Known rows, with every way that one mark hangs from another
K_253[K_727 K_779 K_950]: 467 72 -131 -159 128 -265 60 174 -75 -123 46 197 -44 -9 -76 360 87 104 -21 107 -295 -323 74 -51 -94 115 124 117 -182 56 -108 -26 248 -18 14 -306 121 -51
K_950[K_991]: 38 -64 -318 -10 -56 -8 46 -8 -62 -185 -182 -255 -37 -91 -71 212 60 9 41 125 29 -134 10 -101 191 -3 -1 15 111 2 -35 -44 121 -70 96 -17 22 -40
K_848[K_253[K_779 K_950]]: 332 33 -163 12 94 -100 96 142 -113 94 -89 108 43 55 33 175 70 -54 121 -38 -79 -192 -25 -27 -38 109 7 35 -97 -16 -182 51 289 123 -11 -272 180 -13
K_950[K_991[K_848[K_727 K_779]]]: 82 -45 -341 17 69 10 154 56 -62 -34 -137 -91 -68 -152 -61 166 127 -176 114 215 102 -201 -13 -8 258 24 -95 80 83 -107 59 -9 222 -58 132 123 101 -52
K_727[K_90 K_991[K_950[K_253]]]: 97 -82 -243 -84 -76 88 -148 51 49 -115 -101 -223 150 -196 38 256 -24 86 -18 84 109 -267 73 -161 248 -10 48 100 30 231 -271 -10 394 102 120 34 -228 -173
K_991[K_90 K_848 K_950]: 244 -30 -248 135 166 88 -65 100 -20 -67 -82 114 65 -9 120 74 65 26 15 221 238 12 106 112 194 38 -112 116 -33 50 -112 -67 392 52 225 144 -220 -236
K_779[K_848[K_991[K_950]]]: 24 -38 -132 140 105 -161 177 61 -15 -40 -117 -76 106 -95 21 -63 288 -138 82 250 119 -173 36 -123 105 50 -58 48 181 -62 -116 -25 185 -74 139 12 -150 -180
K_253[K_727[K_90 K_991] K_779 K_950]: 414 87 -98 -256 -37 -220 -28 213 8 -81 57 75 48 -170 -109 520 41 168 -58 115 -282 -396 165 -188 -5 105 129 217 -165 157 -257 -35 432 -86 25 -294 57 -46
K_991[K_90 K_848[K_253 K_727] K_950]: 270 -22 -265 209 209 102 -11 187 -135 127 -47 288 98 -35 205 0 72 -152 90 165 335 -64 103 87 327 129 -205 132 -65 -18 -86 31 442 163 202 103 -45 -111
K_991[K_90 K_848[K_253[K_779] K_727]]: 288 -13 -178 109 225 94 88 230 -235 158 -10 235 11 8 150 34 -20 -153 116 46 149 -70 100 98 207 172 -223 112 -29 -61 -69 62 340 5 130 -45 173 -71
K_991[K_848[K_727[K_90 K_253] K_950]]: 108 2 -50 0 148 52 235 117 -110 -54 -288 -32 -81 -158 157 -62 40 -93 131 134 314 -407 119 -66 358 -71 -274 144 -87 93 -8 -16 261 -10 223 29 -11 -19
K_779[K_848[K_727[K_90 K_253[K_950]]]]: 90 12 -90 -15 -13 -145 220 144 -80 -113 -241 -67 49 -123 75 23 203 61 48 226 120 -378 133 -161 192 11 -227 69 86 -21 -155 7 397 -47 86 -80 -1 61
K_779[K_848]: 34 -61 -168 55 50 -148 150 41 -58 -65 -166 -92 44 18 53 27 136 58 83 203 27 -110 99 -62 35 48 -118 -53 148 -101 -105 -1 243 -93 43 -71 -40 -86
K_90[K_253]: 75 -33 -232 103 95 42 -20 -60 -160 -141 -207 -191 -122 98 37 167 13 142 68 48 -77 -185 49 5 144 45 -86 -68 -34 3 42 111 75 16 -80 -18 96 -63
K_991[K_848[K_727]]: 156 0 -174 28 174 -18 165 56 -130 -13 -172 71 -46 -3 95 53 23 -99 123 195 117 -198 81 59 233 28 -177 53 -82 -23 8 -13 221 -22 89 41 79 -109
K_253[K_779[K_848] K_950]: 322 79 -101 -75 83 -240 169 135 -31 -1 -125 73 39 2 -52 167 167 19 48 186 -177 -218 56 -85 -209 99 -36 68 69 -59 -203 -44 298 -98 45 -169 0 -66
K_727[K_90[K_253[K_950]] K_991[K_848]]: 125 96 -211 -2 -48 -19 -120 46 27 -79 -260 -187 139 -135 -1 429 131 181 52 170 -20 -218 160 -134 231 -7 -142 144 -69 130 -206 33 466 -113 35 -48 -64 -110
K_589[K_950]: -4 45 -276 65 -141 -5 -3 -53 -124 -79 -122 -67 18 -7 -57 403 52 27 111 40 -117 -189 12 -116 -3 -4 -12 1 -115 14 -82 18 200 -50 -23 40 15 -31
K_950[K_253[K_727 K_991[K_90 K_848]]]: 298 -7 -266 15 239 -164 -129 213 -188 -123 32 142 262 57 46 189 162 -18 -53 20 -56 -32 -32 100 142 113 1 30 -53 60 -146 10 208 -1 155 -238 -32 -1
K_991[K_90[K_848[K_779]] K_950[K_253]]: 226 -138 -361 -10 148 214 -154 54 -71 -126 1 31 150 -11 201 16 113 -157 15 51 86 -21 12 90 222 128 69 17 115 -21 -78 69 222 291 126 165 -162 -145
K_589[K_950[K_991[K_90]]]: -28 53 -415 104 -229 61 -94 1 -140 -113 -103 -125 88 -123 -121 487 125 13 55 57 -69 -60 41 -177 76 8 -37 54 44 2 -100 -5 228 -146 96 87 -31 25
K_727[K_90 K_991[K_848]]: 60 -16 -155 -92 -83 15 -15 55 38 -48 -159 -200 93 -151 20 295 -18 107 53 164 92 -193 151 -113 253 -12 -92 142 -38 133 -210 -43 460 -119 92 -8 -78 -166
K_848[K_727 K_779 K_950 K_991]: -31 -40 16 62 156 95 381 135 -161 265 53 37 -56 -459 66 -138 132 -583 178 22 151 -398 -39 -129 199 104 33 160 -42 -100 98 92 -115 69 92 59 230 44
K_950[K_253[K_779]]: 240 -105 -232 -99 193 43 29 59 -153 -145 -74 -93 -20 62 9 74 -71 -23 43 -75 -86 -192 -94 33 27 48 42 -57 72 93 -96 49 49 77 87 -121 6 -145
K_950[K_253[K_779] K_991[K_848]]: 234 -65 -412 -38 201 -7 3 75 -94 -223 -197 -159 38 7 -94 167 80 -86 69 42 10 -135 -118 -5 166 -10 -69 21 235 62 -50 -28 114 -90 263 -11 -77 -181
K_848[K_727]: 95 -33 -138 -29 63 45 167 55 -187 -10 -92 3 -101 -81 92 56 -70 -93 71 115 41 -275 82 -40 184 77 -62 15 -71 -16 5 34 106 59 -22 2 165 13
K_727[K_90]: 131 -84 -92 -36 -121 69 82 28 -102 -147 -98 -174 -74 -99 98 79 -124 148 17 112 106 -245 93 -96 167 -58 -22 23 -46 154 -108 -25 241 36 -19 -64 9 -95
K_848[K_253 K_727 K_779 K_950]: 76 -95 -111 110 156 125 289 159 -189 374 19 171 -66 -248 178 -98 30 -431 243 -71 190 -344 -13 -64 199 145 -68 47 -103 -164 70 175 128 246 20 -39 322 134
K_779[K_848[K_727]]: 41 -40 -134 47 79 -114 218 82 -135 10 -131 3 9 -46 90 -19 105 -60 100 231 49 -219 131 -93 102 92 -171 -16 138 -132 -53 22 222 -80 40 -11 55 -17
K_991[K_848[K_727[K_90]] K_950]: 248 -19 -168 88 127 40 99 77 -62 -39 -153 106 -64 -75 150 -8 -18 -47 66 317 284 -329 118 -6 283 -23 -148 143 -70 116 -33 -63 388 109 153 190 -150 -205
K_848[K_253 K_779]: 114 -138 -214 73 75 41 144 70 -92 158 22 -3 -27 -22 61 69 54 -121 177 -52 48 -158 -120 73 106 101 47 -29 -81 -150 -30 153 273 224 -77 -119 267 -10
K_90[K_253[K_779 K_950]]: 290 76 -183 22 123 -56 10 22 -132 -85 -179 -63 -110 80 -39 270 62 113 36 54 -232 -260 25 -16 -63 84 -37 16 -55 18 -36 90 127 -7 -74 -96 108 -64

Rows
302 6 -170 -46 178 -114 54 69 -135 63 -112 44 66 257 177 23 105 -241 110 43 -54 -223 30 -7 39 218 30 62 5 -88 -99 30 237 151 -56 -28 53 -42 : K_90[K_848[K_253[K_779 K_991[K_950]]]]
136 78 -344 95 0 -41 -64 -20 -94 -198 -288 -184 5 -16 -57 340 214 108 45 110 -127 -168 26 -93 131 22 -59 0 11 1 -26 67 126 -28 -3 -74 54 16 : K_90[K_253[K_950[K_991]]]
179 -56 -275 180 96 163 -155 30 -116 -100 -64 -36 -42 6 99 137 21 126 -36 115 81 -63 103 33 176 96 -67 32 -3 57 -44 68 236 112 60 128 -131 -127 : K_991[K_90[K_253] K_950]
32 -101 -125 -7 -52 180 280 126 -137 138 -24 -82 -151 -455 63 -2 -17 -315 112 114 217 -446 60 -219 268 10 -48 139 56 -20 86 40 117 59 106 135 149 102 : K_848[K_727[K_90] K_779 K_950[K_991]]
14 42 -529 105 -58 1 -107 -19 -105 -211 -243 -134 189 -28 -114 447 208 -65 126 42 -37 -108 -82 -125 159 -72 -96 1 79 48 -81 1 195 -112 190 90 -120 -89 : K_589[K_950[K_253 K_991[K_848]]]
169 79 -56 46 181 -200 138 122 -97 127 -152 35 108 30 65 48 133 -171 62 134 72 -149 7 20 -21 63 -79 106 -108 -24 -116 -82 185 -82 96 -67 -42 29 : K_253[K_991[K_848[K_950]]]
59 74 -329 61 -57 -99 -94 28 -184 -49 -104 -45 220 54 -52 383 147 -73 61 -44 -157 -158 -111 -91 -57 32 20 -23 -73 47 -170 33 159 -6 19 -24 -46 40 : K_589[K_950[K_253[K_991]]]
88 -48 -263 2 94 67 -106 104 99 111 12 -8 132 -163 -38 304 91 -46 33 163 85 -35 68 48 169 126 3 174 -30 -47 -186 -1 502 6 169 156 -145 -185 : K_727[K_991[K_90 K_848[K_779] K_950]]
26 2 -311 43 111 101 -15 -99 -144 -200 -368 -260 -35 60 165 100 186 -142 155 54 -32 -213 157 -157 295 78 -126 -13 145 -74 149 92 -57 -26 24 113 10 -26 : K_90[K_253 K_848[K_950[K_991]]]
118 -1 -164 -9 203 -29 177 66 -105 -123 -264 -36 -73 30 57 66 76 -22 109 146 144 -302 47 77 307 9 -224 83 -94 -14 -8 5 284 -7 129 17 68 -68 : K_991[K_848[K_727[K_253]]]
55 74 -150 -140 -7 -8 6 162 -60 -39 -162 -71 127 -206 -27 333 137 -13 -2 27 -12 -276 118 -91 274 130 -96 167 -109 -4 -225 53 379 6 108 -76 87 142 : K_848[K_727[K_253[K_950] K_991[K_90]]]
117 28 -142 89 -2 -103 154 103 -150 -26 -197 7 37 -109 110 54 163 47 67 265 33 -289 175 -173 133 42 -216 23 113 -43 -80 53 306 -61 1 -31 36 21 : K_779[K_848[K_727[K_90[K_253[K_950]]]]]
135 80 -152 162 210 -115 33 41 -172 31 -234 -59 5 109 50 117 147 -36 66 103 -19 -190 27 13 48 82 -154 33 -70 -26 3 51 118 -81 2 -21 15 15 : K_90[K_253[K_991[K_848[K_950]]]]
273 46 -183 49 71 71 -75 111 -183 -58 -53 1 -23 -14 21 253 25 117 -26 29 -143 -62 89 14 -1 134 -58 45 -27 16 -106 79 174 -24 1 -100 89 -18 : K_991[K_90[K_253[K_779 K_950]]]
367 59 -200 96 159 -15 -3 216 -121 82 -62 227 149 30 92 160 118 -38 94 45 68 46 56 93 79 118 -149 115 -69 -31 -196 18 420 2 146 -177 78 -79 : K_991[K_90 K_848[K_253[K_779 K_950]]]
212 -62 -151 150 90 -91 60 158 -105 -36 52 69 90 -153 102 34 184 -125 70 54 186 -326 16 -152 351 56 75 139 -105 128 -79 55 243 152 95 -194 43 -135 : K_848[K_253[K_727[K_90]] K_991[K_950]]
122 -14 -11 -114 -58 -117 120 108 -90 -180 -192 -291 -20 8 18 111 51 172 -61 43 106 -410 0 -64 166 -33 -63 117 -102 138 -211 -35 364 17 23 -132 -24 105 : K_727[K_90 K_253[K_991]]
133 -27 -139 -1 153 -40 145 84 -121 212 -89 40 117 61 229 -45 205 -413 202 -37 18 -202 4 -31 92 193 24 43 -23 -197 -5 104 134 193 -46 -43 160 100 : K_90[K_848[K_253[K_991] K_779 K_950]]
8 -40 -222 -75 82 -25 23 36 78 76 -86 -128 78 -108 -79 337 82 -52 116 121 -31 -125 18 31 132 81 -3 101 -57 -78 -137 16 375 -73 63 25 19 -154 : K_727[K_991[K_848[K_779]]]
267 83 -176 -168 -123 -201 -97 160 35 -149 -29 30 185 -224 -40 523 156 199 -46 146 -160 -293 187 -204 158 38 99 163 -211 148 -252 -20 434 -23 29 -309 16 11 : K_253[K_727[K_90 K_991] K_950]
65 -33 -31 -56 -42 104 148 18 -112 -125 -174 -197 40 -181 237 -78 65 -209 109 91 167 -300 158 -217 290 -25 -17 103 45 113 -33 -9 46 23 63 -5 -21 -81 : K_727[K_90[K_848[K_950 K_991]]]
84 63 -147 -53 -75 54 2 78 -124 9 -151 -116 32 -222 49 312 3 27 31 130 -35 -366 179 -209 257 73 -97 115 -81 84 -118 85 306 -9 -47 -17 116 56 : K_848[K_727[K_90[K_253[K_950]] K_991]]
24 -53 -157 83 172 -47 196 125 -157 40 -194 50 111 -150 158 -138 148 -219 130 115 139 -230 98 -154 156 63 -205 -25 195 -68 -42 50 78 -25 183 -37 -35 23 : K_779[K_848[K_727 K_950[K_253]]]
137 -70 -487 68 105 110 -138 100 -112 -251 -184 -135 212 -92 4 169 160 -57 28 47 139 93 -48 18 336 -9 -119 10 221 48 -105 -14 166 -64 311 -9 -102 -107 : K_950[K_253 K_991[K_90 K_848]]
6 63 -448 162 -115 -43 -26 -20 -104 -67 -222 -68 106 -10 -108 455 213 -59 172 76 5 -132 -21 -152 134 -21 -120 42 -2 -34 -66 3 311 -130 117 70 -1 -47 : K_589[K_950[K_991[K_848[K_253]]]]
181 -48 -207 9 100 98 -44 126 -186 -36 -36 114 138 -5 273 47 108 -142 100 -39 61 -19 194 -50 281 166 -60 44 -31 -59 -33 76 158 82 88 -142 93 34 : K_991[K_90[K_848[K_253[K_727] K_950]]]
129 -102 -255 -38 104 59 97 -6 -99 26 -94 -37 26 120 205 36 126 -228 206 7 -14 -151 2 41 189 154 33 -30 4 -194 20 135 206 221 -107 -29 208 -47 : K_90[K_848[K_253 K_779]]
-57 -34 -180 -148 -18 41 -81 94 28 -142 -164 -311 103 -104 -80 357 96 164 -17 -59 0 -156 83 -31 279 99 -57 130 -39 22 -272 35 398 -70 141 -95 -31 33 : K_727[K_253 K_991[K_90]]
85 -58 -98 35 141 11 114 135 -148 -132 -46 -56 137 -327 96 -53 163 -267 77 -65 147 -288 -4 -208 313 -28 45 94 0 183 -35 39 -121 18 234 -216 -24 -75 : K_848[K_950[K_253[K_727[K_90]]] K_991]
102 -34 -380 102 61 -37 44 47 -57 -92 -245 -125 49 -4 -26 168 159 -65 141 118 149 -76 -14 -42 279 0 -133 35 82 -43 -33 -16 266 -64 167 -46 43 -93 : K_950[K_991[K_848[K_253]]]
325 -104 -254 -116 236 -75 -14 116 -162 -222 25 19 -8 65 -11 182 -39 46 1 -58 -174 -247 -36 20 74 82 89 -32 1 109 -55 55 72 63 89 -221 47 -127 : K_950[K_253[K_727 K_779]]
188 -30 -233 1 116 -31 -97 150 -198 -56 -25 -38 233 23 66 103 71 -67 -52 -57 -24 -2 -88 60 48 104 36 -21 29 49 -207 23 115 66 81 -164 -27 53 : K_950[K_253[K_991[K_90]]]
42 -30 -222 127 73 70 195 132 -205 175 -180 39 15 -232 132 -22 74 -366 200 -24 241 -290 76 -226 341 86 -158 65 38 -54 34 74 70 74 155 -65 206 151 : K_848[K_253 K_727 K_950[K_991]]
39 -78 -192 -75 62 65 100 72 -9 208 58 -1 -52 -248 -17 217 2 -217 78 140 9 -354 10 -28 153 168 71 133 -67 -108 -55 86 325 153 -8 178 105 -32 : K_848[K_727[K_991[K_950]] K_779]
10 27 -66 -42 156 77 229 27 -175 1 -185 -27 43 -158 250 -143 173 -513 183 64 93 -305 146 -185 321 116 -43 111 37 -70 82 38 -131 31 76 62 102 -8 : K_90[K_848[K_727 K_950 K_991]]
78 -39 -72 -80 121 -82 271 138 -142 101 -16 -66 -114 -97 -31 75 87 -170 38 49 3 -450 -101 62 120 145 -14 107 -118 -142 -22 90 251 125 -40 19 239 172 : K_848[K_727[K_253[K_991]] K_779]
190 36 -332 -26 16 -34 2 15 -70 -122 -272 -43 183 96 171 168 269 -169 158 53 -25 -101 69 -100 241 97 -23 10 46 -99 -81 37 216 122 0 -119 103 14 : K_90[K_848[K_253[K_950[K_991]]]]
70 -72 -182 -173 123 65 189 -1 -108 -99 -167 -108 -98 32 151 24 120 -213 138 67 -16 -374 45 32 292 130 -34 45 -16 -167 75 114 184 169 -57 120 189 29 : K_90[K_848[K_727[K_253] K_779]]
